Known rows, with every step that occurs:
rigav-nikog-fubu-pebizil: [ -7   5  35  14 -22 -11  24 -46   3  20  -1  -1 -30 -21 -21   6   2  18
   5  15 -29  27   4  -1]
monagob-mibir: [-17   4  17   0   3 -11 -12 -22   0 -17   9   3   6  -7 -18 -26  -3   2
   3   0   4 -15 -17  13]
nikog-fubu: [ 11   0  18   2   2  -5  11 -19   4   0   8   6 -32 -10  -4  -6  -4   8
 -15  -1 -27 -13 -12  12]
mibir-monagob-zarug-fubu-pebizil-rigav: [ -5  25   0  -8   2  -5 -16 -10   6  22  -4   4 -14   8  -1   1   9   4
 -34   2  26  10  21   3]
tibori-mibir-monagob-zarug-fubu-nikog-tivilig-pebizil-rigav: [-14  17  20 -28  10 -14 -24   6 -12  21 -13   3  -8   0 -28 -14   9   6
 -39  11  34  -1   0   3]
fubu-pebizil-rigav-nikog-tivilig: [-14   4  20  -6  -4 -11   3 -28 -28  -3  -7  -3   0 -16 -11  -9  17  27
  19   7   4  15  13  12]
monagob-mibir-tibori: [-12  -4  17   3  12  -1 -29  -3  12 -13  11  20   7 -10 -11 -16  -7  15
  13   0   8  -1 -22  19]
pebal-lones-rigav-nikog-fubu-pebizil: [ -6   6  10  10 -25   9  25 -18   5   8 -11  -6 -32 -14  -1   4  11  20
 -13  -1 -45 -14  -2   3]
tivilig-pebizil-rigav: [  3   5   8 -11   7 -13  10  14 -28 -11  -1 -29 -22  -6   2  -6  20  14
  -1  23  19   6  -9  15]
rigav-pebizil-tivilig: [-12  -5  24  -5  16  -8   0 -19 -21   2  -5 -33 -16   6   6   5  24  23
   9   5  18  14  -7  18]
mibir-monagob-zarug-fubu-pebizil-tivilig: [ -4  14   3  -8   4  -4 -19 -16   4  28  -8  -1  -8  15   0  10   5   8
 -34   8  24   5  24   2]
zarug-fubu-pebizil-rigav-nikog-tivilig: [ -4  38  21  -4  -3  -4  -3 -24 -14  -1  -8   3 -18 -21  -4  17   3  25
  17  13 -22  25   7  27]
mibir-monagob: [  7  13  -6   2   4   6  -6   2   9  11  -3  14  12   8   4   9  11   3
 -38 -12  26  12   1 -15]
zarug-fubu: [  6  35   7   2   0   3  -4  -6   8   2  -1   2 -21 -12   4  20  -8   3
   3  10 -24  17  -1  18]
fubu-nikog-rigav: [-14  -1  13 -11  -1   7 -16   7  -4   8 -18  20   8 -21 -15   4  14   2
  15  -3   8  21  12 -11]
pebal-lones-rigav: [ -4   4  -8   3 -15  14  14   8   6  -2  -9  -4 -19  -2  11   0  10  10
 -16 -11 -29 -27  -4   1]
tibori-mibir: [ -6   4  16 -14   8 -10  -7   2  -6   3  -2  -3   6  -6 -24 -26  -1  -4
 -22   5   6  -5 -11   4]
tibori-mibir-monagob-zarug-fubu: [ -8  19  13 -17   7 -12 -17   1   4  22  -5   3  -4   4 -22 -18   1  -4
 -48   6  22   0   2   2]
mibir-monagob-zarug: [ -6   6  -9  -5  -1  -3 -13   1  10  26  -2   7  -2  20  -1   2   6  -3
 -39  -4  34   0  20 -13]
lones-rigav: [-17  -4  -3  -8   6   3   6  17 -23 -17  -3   2 -20  10   2   7  18  21
   6   8   1 -18  -5  13]
fubu-pebizil: [ 10   2  13   3  10  -1  -3 -41 -23   4  -4  -5  24 -21 -16  -3   8  20
   7  30 -14  11  12  17]
mibir-monagob-zarug-fubu-nikog: [ -5  21  -1  -4  -1   1 -21 -10  17  34  -8   9 -11   4  -8  13   3  -3
 -33   6  23  13  20  -9]

Rows:
[ -8  -6   2 -20   7  -6  -4  27 -44 -17  -8   6  -3  16   7  15  13  34
  11   3  15 -21  -3   8] -> nikog-tivilig-pebizil-rigav
[-20  -4  25 -13   6   4 -16  -2 -13   9 -21   2   0 -17 -13   7  26  14
  19   1  16  28   8  -2] -> fubu-nikog-rigav-pebizil-tivilig
[ -4   7  22  -5  -6 -17  23   1 -22  -3  -1 -29 -42 -11  -4  -3  19  18
   0  24   9  16 -10  12] -> tivilig-pebizil-rigav-nikog-fubu
[ -3  38  23  -2   4   8 -13  -8   1   9 -13   9 -18 -30  -9  27   9  12
  15  12 -18  40   4  16] -> zarug-fubu-nikog-rigav-pebizil
[-12  -9  15 -17   3   4 -20  -4 -24   8 -23   8   2 -19 -21  13  10  18
  21  16  13   0   2  -6] -> fubu-nikog-tivilig-pebizil-rigav
[-19  16  27 -26  13 -13 -24   1  -7  24 -13  -2  -6   3 -23 -15  16   5
 -39   4  33  12   5   5] -> tibori-mibir-monagob-zarug-fubu-nikog-rigav-pebizil-tivilig
[-14  24  24 -19  12 -10 -20   0  -4  25 -10   6  -4  -4 -28 -13  16   3
 -41   8  27  17   4   3] -> tibori-mibir-monagob-zarug-fubu-nikog-rigav-pebizil
[ -3  33  17  -4  -1   8 -16  -2   6   8 -14  15 -15 -26  -7  24   1   5
  14   8 -19  31   7  10] -> zarug-fubu-nikog-rigav
[  6  40  16  -3   6  -3  -5 -26  -9  -4  -4  -5 -16 -27  -2   6   3  16
   9  18 -20  23   5  34] -> zarug-fubu-pebizil-rigav
[-25   8  17 -16  -1 -11 -23  -8   0  27 -11 -12 -37   3 -10   6   4   5
  11  19   6  10  30  16] -> monagob-zarug-fubu-nikog-rigav-pebizil-tivilig
[-19   3  15 -14  12  -7   2  27 -29 -17  -4  -1  -7  17  19   7  35  27
   8 -19  18  18   7  14] -> nikog-rigav-pebizil-tivilig
[ 10 -10  31  -4  11  -9   5 -48 -15   2  -2  -8 -21 -14  -9 -11   3  26
  -6  14 -27 -12  -3  25] -> nikog-fubu-pebizil-tivilig
[-19  -3  19   2 -24  -6  14  -1 -19  11 -11   3 -12   6 -10  31   6  27
  19  12  -1  16   6 -14] -> rigav-nikog-tivilig-pebizil
[-11  -1  14   4 -24   6  22 -18   3   7 -16 -13 -35  -6   3   2  12  23
 -10  -4 -37 -20  -1   4] -> pebal-lones-rigav-nikog-fubu-pebizil-tivilig
[-11  14  11  -6  11  -3   7  27 -25 -15   3  10  -3   6  12   9  35  24
   5 -14   8  26   6  13] -> nikog-rigav-pebizil
[ -3  29  19 -10   2   4 -19  -7  -9   6 -18   7 -21 -25 -11  27   0  16
  19  17 -11  18  -1  14] -> zarug-fubu-nikog-tivilig-pebizil-rigav
[-16  23  23 -17   1 -18 -11 -11  -1  23  -6  -2 -10  -4 -28 -24   8   2
 -40   8  26  13   7   4] -> tibori-mibir-monagob-zarug-fubu-pebizil-rigav-nikog
[-12   8  21  -2  -5 -12   8 -34 -19   1  -6 -11  -3 -22 -14 -16  17  19
  15  12   4  24  12  13] -> fubu-pebizil-rigav-nikog
